Each row comes from the steps of one walk. Every step used is in the known rows, and no mark comes twice. Write the walk behind each row, first mark first.
Known rows
miful, tufu, rugi: [ -2.6  -0.8 -17.1 -36.8  13.4   7.1   5.1   3.3  11.5   0.2  -9.7 -12.2
 -10.4 -14.8 -33.2   3.2  10.7  10.5 -33.4   3.4  22.4]
tufu, rugi: [-15.4  -6.5  -4.2 -10.7  28.1   3.5  -3.2   5.0  10.6  -1.6  -4.4  -8.4
   5.4 -14.4 -37.1  -4.1  -2.2  -2.9 -17.7   4.7  23.2]
tufu, rugi, mipe, miful: [ 12.2   6.6  -9.3  -1.4  18.5  -7.4 -52.6 -13.9 -11.3  11.6  -4.3 -10.9
 -21.5  24.0 -20.5  21.5   4.0   7.0 -17.0   3.3  18.7]
mipe, miful, tufu, rugi, suge: [ 12.8   0.6 -16.1 -30.4  12.5  -2.5 -15.2  -8.9  -4.8  25.8  -8.1  -4.6
   8.3   0.6 -38.1  17.4  11.9  20.2 -30.3  12.3  53.1]
tufu, miful, mipe, rugi, suge: [  7.1  -1.6 -16.4 -10.4   0.6 -10.3 -30.7 -14.8  16.7  42.3   2.8   6.3
   6.8  -0.6 -26.8  18.1  -1.1  18.2 -40.6 -10.6  52.7]
mipe, rugi, suge: [ -5.2  -2.1  -7.5 -10.5   4.1   2.8 -15.2  -9.4  11.7  37.3  -2.9   4.2
  15.6  15.1 -22.7  11.9   3.2  21.8 -25.9   3.4  40.5]
suge, rugi, mipe: [ 13.2   1.1   9.4  18.3  -9.5   6.9 -43.0  20.0  20.4  31.6   5.2   0.9
  -1.4  30.5 -34.8   8.6  -9.4   0.4 -25.4  -4.7  14.7]
miful, tufu, rugi, mipe: [ 22.6   1.9  -0.1 -13.9 -10.2  -3.5 -27.9   7.4  14.8  23.2   4.2  -5.1
 -20.0  13.1 -43.5   8.3  10.2  -2.1 -47.7  -3.9  20.9]
miful, tufu, rugi, mipe, disovig: [  6.7  -7.4   8.0  -4.3 -11.1  -7.2  -1.9   0.7  18.4  38.2   4.8  -3.1
  -9.7  18.4 -25.2   8.6  21.2  29.9 -44.2 -24.8   5.2]
miful, mipe: [ 18.5  13.9  -1.3   2.9 -14.8 -22.6 -23.4  -0.1  10.5  -5.1  13.6  -2.9
 -16.2 -21.3  -4.4  -4.0  -1.1  -3.2 -31.2 -19.0  14.4]
rugi, mipe, disovig: [  8.0  -6.7  16.5  14.2 -17.8 -10.9  -4.6  -0.7  12.5  38.3   9.4   2.9
  -4.7  25.8  -8.4   6.3  16.0  24.8 -28.2 -26.0  -5.7]
miful, tufu, rugi, suge, nukif: [ 17.4  -5.1 -39.3 -27.3  22.4   2.2  -7.1  -2.8 -15.5  25.5  -3.6  -0.4
  18.2  -6.2 -50.4  31.3  -5.7  19.6 -38.6  15.2  54.5]
mipe, rugi, suge, nukif: [  6.1  -5.5 -36.6 -14.3  21.7   5.6 -13.9  -8.4  -8.8  32.6  -2.3   3.5
  20.4   7.6 -36.4  31.9 -10.9  24.2 -33.3  10.2  45.8]
disovig, suge: [ -2.9  -5.9   5.7  -2.1   4.9  -9.2  -5.6  -5.4   0.3  15.0   4.8   5.0
   1.5 -16.6 -10.9   0.0 -22.1 -19.8 -18.5   8.8  44.1]
mipe, nukif, suge: [ 33.1  -6.5  -6.1 -25.4   6.2  -5.1  -8.9 -12.8  -0.6   4.8  -9.4  21.7
  -1.5  -3.9 -21.4   6.8   9.7  -2.6 -43.1  21.3  20.9]
rugi, mipe, disovig, suge: [  2.1 -11.0  17.2   7.9  -7.8 -16.5  -8.7  -5.7   9.4  41.1  11.1   6.6
  -1.5   1.7 -17.1   4.7 -11.4  -2.6 -38.3  -9.6  40.0]
mipe, nukif: [ 18.5  -2.9  -7.0 -25.9   6.7  -1.0  -3.9   6.7  -6.6   2.4  -8.2  12.8
   9.2  29.2  -1.8  21.9   6.6  30.2 -10.5  15.6   6.9]
suge, rugi, mipe, miful: [ 11.6   8.8  -9.2   8.3  11.9   1.5 -58.9  -6.8  -6.6  17.8  -5.1  -7.6
 -16.1  36.0 -12.5  24.5  -2.9  15.1  -9.5   2.7  13.7]
nukif, suge: [ 19.8  -4.6  -1.7  -7.2   0.9  -4.3  -6.3 -17.2   4.1   2.9  -3.0  12.7
  -8.2 -24.2 -20.5  -8.3   5.0 -22.8 -35.0  10.2  16.7]
disovig, mipe: [ -1.9  -7.0   9.1   9.7 -14.0 -11.8 -23.9   6.2  14.6  10.3  29.6   4.2
   0.2   3.5  10.4  11.4   2.4 -43.4 -19.3   0.3  27.6]

Write each row's walk
[ 19.5  -4.7 -30.6  -9.1  16.1  -1.4  -9.7  -4.8 -20.8  25.4   0.3   4.9
  23.9   0.6 -33.9  29.7 -10.8  14.3 -22.3  13.5  43.6] => rugi, suge, nukif
[ 32.1  14.8 -23.5 -34.2 -17.8  -0.4 -23.3 -14.0  -9.9  10.8  -7.2  -9.4
 -38.5  20.5   3.4  25.9  22.5  24.5 -28.7  -0.5   4.2] => rugi, mipe, miful, tufu
[ 14.7  -6.6 -45.2 -15.0  19.5  -4.7 -25.6 -13.3  -5.7  38.9   0.8   6.2
  14.4  -5.3 -39.9  37.8 -14.5  21.1 -43.5  -0.8  56.8] => tufu, miful, mipe, rugi, suge, nukif
[  6.6  -5.9  -7.9  -8.4  19.5  18.2 -22.0  11.1  19.3  15.0 -14.0  12.4
  15.6   8.5 -35.2   7.9  -9.6  13.1 -32.2  17.5  28.5] => mipe, nukif, suge, rugi
[ -1.5   3.3 -25.3 -38.9  22.6   5.6  -9.5  -7.1   1.4  -1.7 -13.2 -16.9
 -17.4  -8.1 -27.2  12.9  11.9  17.9 -29.2   6.4  24.2] => mipe, miful, tufu, rugi
[  3.7 -10.6   9.8  -8.3  -5.3 -13.6  -5.7  -4.5  13.2  41.4   7.9   2.0
  -8.0  -3.9 -28.0   7.2  -5.3   2.8 -52.1  -8.4  47.4] => miful, tufu, rugi, mipe, disovig, suge
[ 13.3  -1.1  -8.9  -7.6  14.0  10.1 -30.0  10.9  22.9  13.1  -9.3  10.9
  10.1   1.1 -36.6   6.6 -10.0  12.1 -42.7  10.8  33.2] => miful, mipe, nukif, suge, rugi
[  6.2  -8.3  -5.3  -5.6  14.0  13.9 -30.3  13.1  24.0  18.6  -4.0  13.0
  15.1   9.5 -32.1  11.7  -8.9  -1.7 -38.8  17.0  38.3] => disovig, mipe, nukif, suge, rugi
[-13.3   8.7 -12.8  -8.2   0.8  -3.2 -25.6  -8.1  32.1  11.0   3.7  -5.4
 -17.6  -1.8  -8.3   2.2  -1.6  17.5 -44.7 -19.5  15.0] => miful, mipe, rugi
[ 12.1  -2.0 -13.0 -27.2   7.7  -6.0 -23.7  -7.4   0.2  28.9   2.3  -2.9
   8.4   1.9 -34.4  21.3  12.5   4.9 -37.0  12.0  62.9] => disovig, mipe, miful, tufu, rugi, suge
[ 22.9  -1.0   8.5  14.5  -8.8   4.0 -45.9  11.1  22.3  32.6   3.5   7.2
  -5.2  19.4 -44.6   4.1  -5.9 -10.8 -43.2   0.1  23.0] => nukif, suge, rugi, mipe
[  5.1  -7.8 -33.6 -10.8  16.9   0.9 -22.3  -6.5  -4.0  36.6   7.8   5.0
  20.5   8.6 -33.0  36.0  -9.3   9.5 -40.0   9.8  55.4] => disovig, mipe, rugi, suge, nukif
[ 20.3  13.9 -29.1 -39.7  -8.3   4.1  -7.7 -16.5 -13.0  -0.5 -12.6 -11.3
 -31.9   9.5  13.9  23.0  20.7  29.1 -17.3   2.7   1.8] => mipe, miful, tufu
[ 18.0  -4.6 -41.8 -25.8  24.1  -2.8 -24.8  -8.5 -17.4  27.9   3.3  -1.6
  13.4  -0.1 -42.5  41.4  -3.6   9.5 -42.5  16.6  65.5] => disovig, mipe, miful, tufu, rugi, suge, nukif
[ 18.8  -2.4 -44.6 -29.2  28.9   1.6 -17.6 -10.4 -22.9  24.3  -6.6  -3.5
  13.3  -2.0 -46.0  37.7  -4.6  24.1 -35.6  16.7  55.9] => mipe, miful, tufu, rugi, suge, nukif
[  8.0  -6.8  -5.0   5.5  -9.9 -23.8  -3.5 -11.4  14.9  29.3  10.3   2.6
  -7.3 -13.8  -0.1  10.8   8.1  26.3 -32.3 -42.5   9.2] => tufu, miful, mipe, disovig
[ 16.3  -7.7 -17.3  -9.2  17.3   8.3 -33.6   7.0  22.7  20.7 -10.6  14.1
   9.3  -4.1 -38.6  14.4 -14.1   9.9 -42.5   5.7  39.6] => tufu, miful, mipe, nukif, suge, rugi
[ 11.3  -1.9  12.0  17.6  -7.1   1.6 -45.8  16.9  20.5  38.3   7.6   3.6
  -0.5  22.8 -39.8   8.2 -19.6  -9.2 -34.8  -0.8  36.4] => disovig, suge, rugi, mipe
[ 18.8   7.6  -9.8   6.0  12.2   0.7 -61.0 -12.4  -5.8  18.4  -6.5  -3.8
 -18.7  27.7 -18.9  22.3  -1.4   7.3 -21.7   5.6  19.7] => nukif, suge, rugi, mipe, miful
[ 45.8  -4.9  -8.4 -36.3  -1.0  -6.1 -21.4  -8.8   6.5  16.3  -7.6  18.5
 -13.8   2.6 -42.8  12.4  16.7  -1.2 -68.5  19.3  31.2] => miful, tufu, rugi, mipe, nukif, suge
[  7.0  -8.2 -27.5  -8.2  22.2  -3.4  -7.3  -5.4 -16.8  17.3   3.0   4.3
  10.6 -15.0 -28.2  23.4 -28.5  -5.2 -28.1  13.8  48.5] => disovig, suge, nukif
[-22.6  -9.7   4.0  11.1  16.0  12.1 -11.1  14.4  23.8  32.9  -3.0   0.6
  19.5   3.9 -24.8   3.7 -25.4  15.8 -20.7  -2.5  40.0] => mipe, disovig, suge, rugi
